Every row comes from one small tree of marks. Brackets hold a mark, then the marks that hang from it, in the order of their numbers. Every link used is in the known rows. Which tree was each row made from?
Known rows:
(Q_705 Q_287): -0.23,0.08,-1.46,0.22,0.92,-1.38,3.66,-1.61,0.39,-3.90,1.87,-1.96,-1.52,-4.73,2.00,0.11,1.82,-0.05,-1.95,-2.88,1.88,-1.19,-1.44,-3.21,-2.52,-1.62,2.43,2.40,4.13,0.68
(Q_287 Q_952): 0.37,0.94,-1.97,1.96,-0.87,0.05,2.33,0.02,-1.02,-3.12,-1.25,-0.24,-2.07,-5.58,2.48,-2.53,0.78,2.64,-1.63,-1.01,1.77,1.18,-1.74,-3.01,-0.70,-2.53,2.11,0.77,1.61,-0.69
(Q_705 Q_225 Q_287): -0.01,-1.87,0.05,-0.60,0.57,-0.96,5.97,-1.41,0.08,-3.84,2.51,-3.41,-2.96,-2.49,0.69,0.62,2.06,1.67,-2.33,-2.32,1.73,-0.64,-1.14,-3.35,-3.93,-1.60,3.22,3.08,3.80,2.57
(Q_225 Q_141): 0.23,0.36,-1.17,0.63,-0.67,2.79,1.86,0.04,-1.40,-2.82,0.82,-1.87,-0.26,-3.44,-0.35,-2.28,0.47,0.30,-1.53,-3.35,-0.06,-0.11,-5.50,-3.57,-1.57,-1.00,-3.38,1.01,5.22,-2.44
(Q_225 Q_287): -2.71,1.57,-0.80,0.91,-0.25,3.10,-0.03,-0.17,-0.40,-3.59,0.90,-1.19,-1.60,-3.42,1.70,0.32,-0.15,0.56,-0.78,-2.02,-0.80,-0.71,-3.20,-2.36,-0.24,-2.65,0.88,1.95,3.78,-1.72
(Q_287 (Q_705 (Q_435 (Q_141 Q_952)))): 1.90,-0.28,0.36,-1.28,-1.86,-1.34,2.53,-2.51,1.38,-2.45,2.17,-3.55,1.45,-3.06,-1.47,-0.54,4.98,0.99,0.62,-4.94,4.03,3.26,2.44,-2.18,0.62,-0.38,-0.07,0.28,2.20,-0.21
(Q_952 (Q_225 (Q_705 Q_287)) Q_435): -2.91,0.33,0.96,-0.68,0.18,-0.85,0.41,-2.09,-1.90,-0.90,3.86,1.73,1.70,-0.46,-2.05,1.34,1.49,-0.43,0.66,-0.12,1.39,-6.45,1.75,-1.41,1.71,-4.55,1.10,0.30,2.36,-0.48
(Q_435 Q_141 Q_225 (Q_705 (Q_287 Q_952))): -0.42,-0.91,-1.05,2.42,2.19,0.06,1.05,1.32,2.68,-1.50,1.27,-4.46,-4.78,-1.82,0.81,0.22,5.22,0.13,-1.71,3.22,1.61,3.83,6.44,-1.59,-2.41,-0.60,2.01,1.48,3.18,2.42
(Q_225 (Q_287 Q_952) Q_705): -3.77,3.28,-1.88,0.33,-0.49,2.26,-1.97,0.00,0.93,-2.31,1.95,0.47,-1.22,-3.63,-0.12,-2.11,-1.67,0.16,0.35,1.25,-0.68,-1.54,-1.87,-3.01,3.94,-4.95,2.99,0.83,3.46,-3.14
(Q_141 Q_952): 0.11,-0.04,-1.28,-0.30,-1.67,-0.48,3.49,-2.70,-1.44,-3.78,1.19,-1.85,-0.76,-5.36,1.37,-3.50,1.31,2.96,-1.42,-4.57,2.00,0.40,-3.69,-2.60,-0.74,-3.44,2.42,-0.19,2.66,-2.87
(Q_705 (Q_225 Q_141)): 0.39,-1.51,0.37,0.00,-0.86,3.39,4.14,0.28,-1.83,-2.67,1.45,-3.27,-1.60,-1.37,-1.52,-1.72,0.69,1.82,-2.02,-2.78,-0.23,0.45,-5.22,-3.77,-3.00,-0.88,-2.53,1.66,4.85,-0.55
(Q_141 (Q_952 Q_225 Q_287 (Q_435 Q_705))): -2.31,-0.80,1.05,-1.21,-1.32,-1.49,-0.90,-3.36,-1.95,1.59,1.79,4.05,2.38,-0.16,-0.29,-0.81,2.91,1.87,0.96,-1.33,5.59,-3.64,3.85,1.37,2.05,-5.02,0.66,-1.53,0.15,0.05
(Q_952 Q_141 Q_225 Q_287): -0.66,-2.42,-1.50,2.11,1.41,-0.85,0.42,-1.51,-1.22,1.61,-2.60,3.27,0.57,-2.07,-0.08,-2.55,1.77,4.32,0.84,-3.64,1.89,-3.84,-0.43,-1.26,-2.73,-0.37,-1.25,0.81,-1.48,3.59
(Q_225 (Q_287 Q_705)): -1.92,1.86,-0.95,0.86,-0.54,1.94,-2.13,-0.41,0.84,-2.16,1.09,0.47,-0.78,-2.86,-0.39,0.01,0.50,-0.02,2.19,-1.74,-0.72,0.34,-1.46,-0.75,2.89,-2.49,0.57,3.06,1.67,-1.55
(Q_435 (Q_141 Q_952) Q_225 Q_705): -0.52,-1.80,-0.81,1.57,0.31,2.42,0.67,-0.82,-0.83,-2.85,1.29,-5.72,-3.40,-0.97,-0.30,-1.68,5.36,1.96,-1.12,-0.68,0.87,4.24,2.71,-0.26,-2.06,-1.65,-0.14,-0.71,2.82,-2.49
(Q_435 Q_705 (Q_952 Q_141 Q_225 Q_287)): -0.66,-1.75,-1.78,2.17,2.60,-0.60,-0.01,-2.43,-0.16,4.39,-1.47,2.70,-1.04,-0.73,0.82,-0.20,2.77,1.76,2.32,1.44,4.24,-2.56,4.15,0.99,-2.79,-1.72,0.24,-0.28,-1.37,1.85
(Q_705 (Q_287 (Q_225 Q_141)) (Q_435 Q_952)): -0.23,1.44,3.35,-1.17,-2.67,-0.95,4.86,-1.13,1.64,0.36,5.15,-4.71,-0.80,-4.75,-0.22,1.92,1.68,0.21,-0.04,1.42,2.68,-0.35,3.50,-5.55,-2.00,-2.89,2.99,2.40,6.44,1.12
(Q_952 (Q_225 Q_287 Q_705)): -5.50,0.94,0.14,1.28,-0.49,4.00,-1.76,-1.21,-1.10,-2.56,2.32,0.75,-0.97,-0.96,-2.02,-0.44,-1.22,1.17,1.97,-0.51,-2.96,-3.89,-2.44,-1.36,2.36,-4.29,0.46,1.14,2.19,-2.97
(Q_225 Q_141 Q_287 Q_705): -3.80,2.83,-1.02,-1.13,-0.08,5.06,-2.53,0.00,0.50,-2.03,4.03,-1.13,0.68,-1.39,-2.97,-1.95,-1.74,-2.20,0.29,-0.93,-2.47,-2.83,-5.43,-3.54,2.99,-3.47,-2.37,1.00,7.22,-5.13
(Q_225 Q_141 (Q_287 (Q_705 Q_435) Q_952)): -0.67,2.73,1.71,-1.77,-2.09,1.63,-1.06,0.62,3.88,0.86,2.66,-0.38,1.74,-3.19,-2.64,-0.96,-0.18,-0.99,1.75,-0.36,0.89,0.73,0.48,-3.54,4.45,-2.19,-0.67,2.82,4.06,-0.01
(Q_435 (Q_225 Q_141 (Q_287 Q_705)) Q_952): -1.32,2.88,1.04,1.11,-0.66,4.88,-2.22,2.30,1.21,1.83,3.07,-2.75,-3.17,-1.26,-1.07,0.65,0.47,0.03,3.05,3.45,-3.54,0.87,0.68,-1.43,2.28,-4.32,0.94,2.15,2.94,-2.22
(Q_705 (Q_287 Q_952) Q_435): 0.61,0.75,0.48,-1.55,-0.29,-3.19,5.08,-1.37,1.97,-2.65,2.36,-2.51,-0.40,-5.52,1.73,0.56,2.01,0.23,-2.54,-1.09,4.22,-0.63,2.61,-4.91,-1.35,-2.01,4.48,2.57,4.14,2.66
(Q_287 Q_225 Q_705 (Q_952 Q_435)): -0.33,1.84,1.31,2.18,-4.55,-1.61,-2.58,0.73,-1.79,0.68,-0.44,2.95,0.39,-4.15,-1.25,-1.43,2.24,3.47,2.83,2.09,2.72,1.59,4.99,-0.90,5.15,-4.62,2.07,1.63,-2.07,0.53

Write each row's tree:
0.81,-2.10,1.63,-0.17,1.69,-2.87,6.09,-3.15,1.53,2.67,1.40,-2.13,-0.23,-3.17,0.36,2.27,2.87,1.63,0.83,-0.46,3.19,-3.62,4.47,-3.07,-4.68,-1.06,3.06,1.26,0.99,3.72 -> (Q_705 Q_287 (Q_435 (Q_952 Q_141 Q_225)))
2.83,-0.67,-1.37,0.12,-0.01,-2.47,1.02,-1.34,1.14,1.42,-1.62,-0.14,1.81,-3.99,-2.28,-2.47,2.95,1.77,1.19,-1.78,3.79,1.00,2.89,-2.25,1.08,-0.19,0.04,2.19,-0.99,1.72 -> (Q_287 (Q_705 Q_435) (Q_952 Q_141))
-1.49,2.66,-0.97,1.14,-1.17,0.75,-2.00,0.62,2.57,-0.77,0.18,1.84,-1.33,-4.48,0.29,-1.65,-0.27,1.10,2.34,0.26,0.26,1.41,0.09,-1.33,4.35,-3.49,2.95,2.56,0.48,-0.21 -> (Q_225 (Q_287 Q_705 Q_952))
-1.97,0.74,1.65,-0.46,-1.33,3.49,2.04,1.88,2.27,-0.28,1.71,-1.42,-2.31,-2.54,-0.95,-2.19,-1.56,2.12,-0.71,0.25,-0.91,0.48,-3.51,-4.41,0.33,-2.60,0.64,1.81,4.81,0.97 -> (Q_705 (Q_225 Q_141 (Q_287 Q_952)))
-3.91,0.55,3.42,-0.93,-2.65,0.96,0.08,-1.92,-1.03,0.38,2.41,1.89,1.44,-2.29,-0.02,-0.32,0.03,3.08,1.58,-2.23,0.55,-3.73,-0.17,-0.92,2.54,-5.69,2.08,-0.95,1.02,-1.01 -> (Q_141 (Q_952 (Q_225 Q_287) Q_435))
-1.49,0.57,-1.26,0.80,-0.08,5.07,-1.02,1.20,-3.46,-2.74,2.89,-4.09,-1.52,-0.19,-3.54,-2.80,0.68,0.37,-1.07,0.23,-3.60,-1.63,-3.38,-3.09,0.61,-3.47,-2.69,0.91,5.31,-4.94 -> (Q_435 (Q_225 Q_141 Q_705))
1.19,-1.21,1.54,-3.98,-2.40,-3.05,3.31,-3.37,0.25,-0.77,3.48,-0.88,1.48,-1.18,-1.93,-0.92,3.19,3.09,0.38,-4.28,5.54,-0.39,2.65,-2.00,1.26,-3.10,3.73,1.98,1.03,2.68 -> (Q_141 (Q_952 (Q_287 (Q_705 Q_225 Q_435))))
-1.83,0.89,-0.94,0.12,1.81,0.96,-3.56,-0.34,1.15,3.53,-0.86,2.10,1.29,-1.18,-0.71,-0.42,1.96,-1.00,0.75,2.48,3.10,-1.45,3.82,-0.09,2.29,-2.62,-0.82,0.14,1.05,-0.43 -> (Q_225 (Q_287 (Q_952 Q_141 (Q_435 Q_705))))
0.75,0.52,-1.50,-2.39,2.69,-2.56,3.74,-3.59,1.43,1.17,3.86,-3.54,0.91,-2.44,-1.06,1.69,2.65,-2.13,-0.21,0.75,3.68,-4.20,3.41,-4.12,-2.02,-2.46,3.40,0.77,4.18,-0.31 -> (Q_225 (Q_705 Q_287 (Q_435 (Q_952 Q_141))))
-0.37,0.71,-1.17,-0.15,0.07,2.25,1.23,-1.06,-1.50,-4.67,2.54,-4.64,0.74,-0.58,-1.51,1.66,3.76,-1.47,-1.85,-2.52,1.70,0.00,0.90,-3.62,-0.94,-0.08,-2.36,-0.11,5.25,-2.19 -> (Q_225 (Q_705 (Q_435 Q_141)))
-1.21,0.67,-1.99,1.30,1.19,0.62,-0.39,0.26,2.35,1.05,-2.04,0.79,-0.86,-4.99,0.74,-3.16,-0.24,2.44,0.22,-0.68,0.49,-0.46,-1.26,-3.09,0.06,-1.64,1.56,1.23,1.01,0.88 -> (Q_225 (Q_287 (Q_952 Q_141)))
-1.68,1.06,2.16,0.42,-0.91,2.52,0.66,2.67,1.26,-0.10,0.72,-0.82,-1.65,-0.30,1.17,2.43,2.19,1.77,-0.98,1.30,1.73,1.15,3.05,-3.09,0.07,-2.09,0.88,-0.28,2.45,3.28 -> (Q_705 (Q_225 (Q_287 (Q_952 (Q_435 Q_141)))))
0.88,-2.57,-0.62,0.10,1.29,-0.22,0.89,-0.68,-1.67,2.59,-1.35,0.39,0.00,0.43,-1.89,-0.93,3.60,1.63,-0.69,1.96,4.49,-0.06,4.08,-0.35,-1.01,-1.57,-0.98,0.05,-0.31,1.35 -> (Q_287 (Q_952 Q_141 (Q_435 (Q_705 Q_225))))
-0.12,-2.71,-1.07,1.82,1.08,3.25,2.58,-0.41,-0.92,-3.75,0.36,-4.47,-3.50,1.06,-0.52,1.30,4.79,0.42,-1.85,-0.88,2.24,4.06,1.36,-0.66,-4.25,1.25,-2.67,0.83,3.28,0.27 -> (Q_435 Q_141 (Q_705 Q_225))
-0.28,1.61,-1.29,2.07,0.35,1.30,0.77,1.08,-2.80,-0.44,0.65,-1.88,-4.22,-2.06,4.27,1.18,2.05,2.84,-1.04,2.11,1.06,-1.09,2.56,-1.80,-2.56,-4.63,4.25,0.55,1.24,0.78 -> (Q_435 Q_225 (Q_952 Q_287))
-0.15,-2.28,-1.08,1.75,2.38,2.48,-2.28,-0.08,-4.40,1.43,-0.98,-2.08,-0.29,1.60,-1.96,0.17,4.95,0.48,-0.66,1.58,0.91,-1.17,4.49,1.09,-1.46,-1.72,-3.38,0.38,0.19,-1.39 -> (Q_952 Q_141 (Q_435 Q_225 Q_705))
0.46,-3.43,-0.09,-1.68,3.17,-1.67,2.26,-2.42,-0.27,1.77,1.61,-1.40,0.58,1.17,-2.47,1.58,4.74,-0.94,-1.05,0.13,4.71,-2.36,4.35,-0.48,-2.88,-0.75,-0.81,1.66,2.30,2.78 -> (Q_952 Q_141 (Q_435 (Q_705 Q_225 Q_287)))
1.26,-0.10,-1.05,-0.46,1.74,-4.21,1.79,-0.62,1.59,2.64,-0.39,1.47,1.65,-4.46,0.58,-1.14,2.59,0.72,-0.96,-0.25,4.64,-2.94,3.06,-3.41,-0.73,-1.93,1.89,0.46,1.06,3.63 -> (Q_705 (Q_287 (Q_952 Q_141 Q_435)))
-2.50,-0.34,1.73,0.98,-1.82,0.85,-0.82,-1.28,3.57,-0.14,1.50,0.71,-0.48,-2.52,-1.83,-1.58,1.93,3.14,4.23,-3.22,-0.28,1.63,0.73,-0.31,2.75,-2.03,0.89,0.39,-0.24,0.55 -> (Q_435 (Q_141 (Q_952 (Q_225 (Q_287 Q_705)))))
-2.38,0.79,0.82,0.01,-3.46,1.39,0.45,-1.95,-3.72,-4.33,3.13,-3.40,0.35,-2.40,-3.04,-0.12,1.85,1.64,-0.13,-0.45,0.68,-0.89,1.62,-3.31,1.52,-3.52,0.86,2.08,3.54,-3.24 -> (Q_287 (Q_225 (Q_705 Q_435)))
1.99,1.67,-0.09,-0.03,-1.28,-0.29,2.69,-1.81,-1.08,-1.00,1.95,-2.25,-0.56,-3.07,0.90,2.82,2.87,-0.47,1.22,0.10,3.25,0.98,3.05,-1.48,0.08,-2.69,2.35,1.70,1.18,-1.42 -> (Q_287 (Q_705 (Q_435 Q_952)))
2.04,-0.68,-1.82,-1.15,1.00,-2.57,-0.71,-2.09,0.30,1.62,-0.56,1.13,3.47,-1.69,-1.87,-0.63,3.77,0.73,1.14,-3.99,4.75,-1.91,3.17,-1.43,0.27,0.44,-1.50,2.66,-0.13,3.18 -> (Q_952 Q_141 (Q_287 (Q_705 Q_435)))
-0.60,-0.19,0.18,0.88,-1.19,0.48,-1.58,-0.16,0.38,1.59,0.52,4.13,1.55,-1.22,-2.66,-2.64,0.76,1.87,3.15,-2.92,0.91,-2.23,-1.20,-0.61,2.01,-1.35,-3.14,1.96,0.51,1.98 -> (Q_952 (Q_225 Q_141) (Q_287 Q_705))
-5.14,1.92,2.37,-0.93,-1.28,5.03,-3.58,0.31,-1.43,1.17,3.95,2.19,2.87,1.31,-4.28,0.04,-1.34,-1.15,2.09,0.40,-2.31,-6.22,-2.02,-1.89,4.53,-4.79,-3.67,-0.40,4.48,-3.37 -> (Q_952 (Q_225 Q_141 Q_287 Q_705) Q_435)
-2.92,-1.76,0.20,2.29,0.95,2.32,-0.23,-0.89,0.22,0.96,-1.60,1.14,-0.63,-2.23,-1.06,-1.53,0.16,3.45,1.83,-2.44,-1.82,-2.90,-1.84,-1.29,-1.31,-1.02,-1.16,1.59,-0.27,1.12 -> (Q_952 Q_141 (Q_225 Q_287))
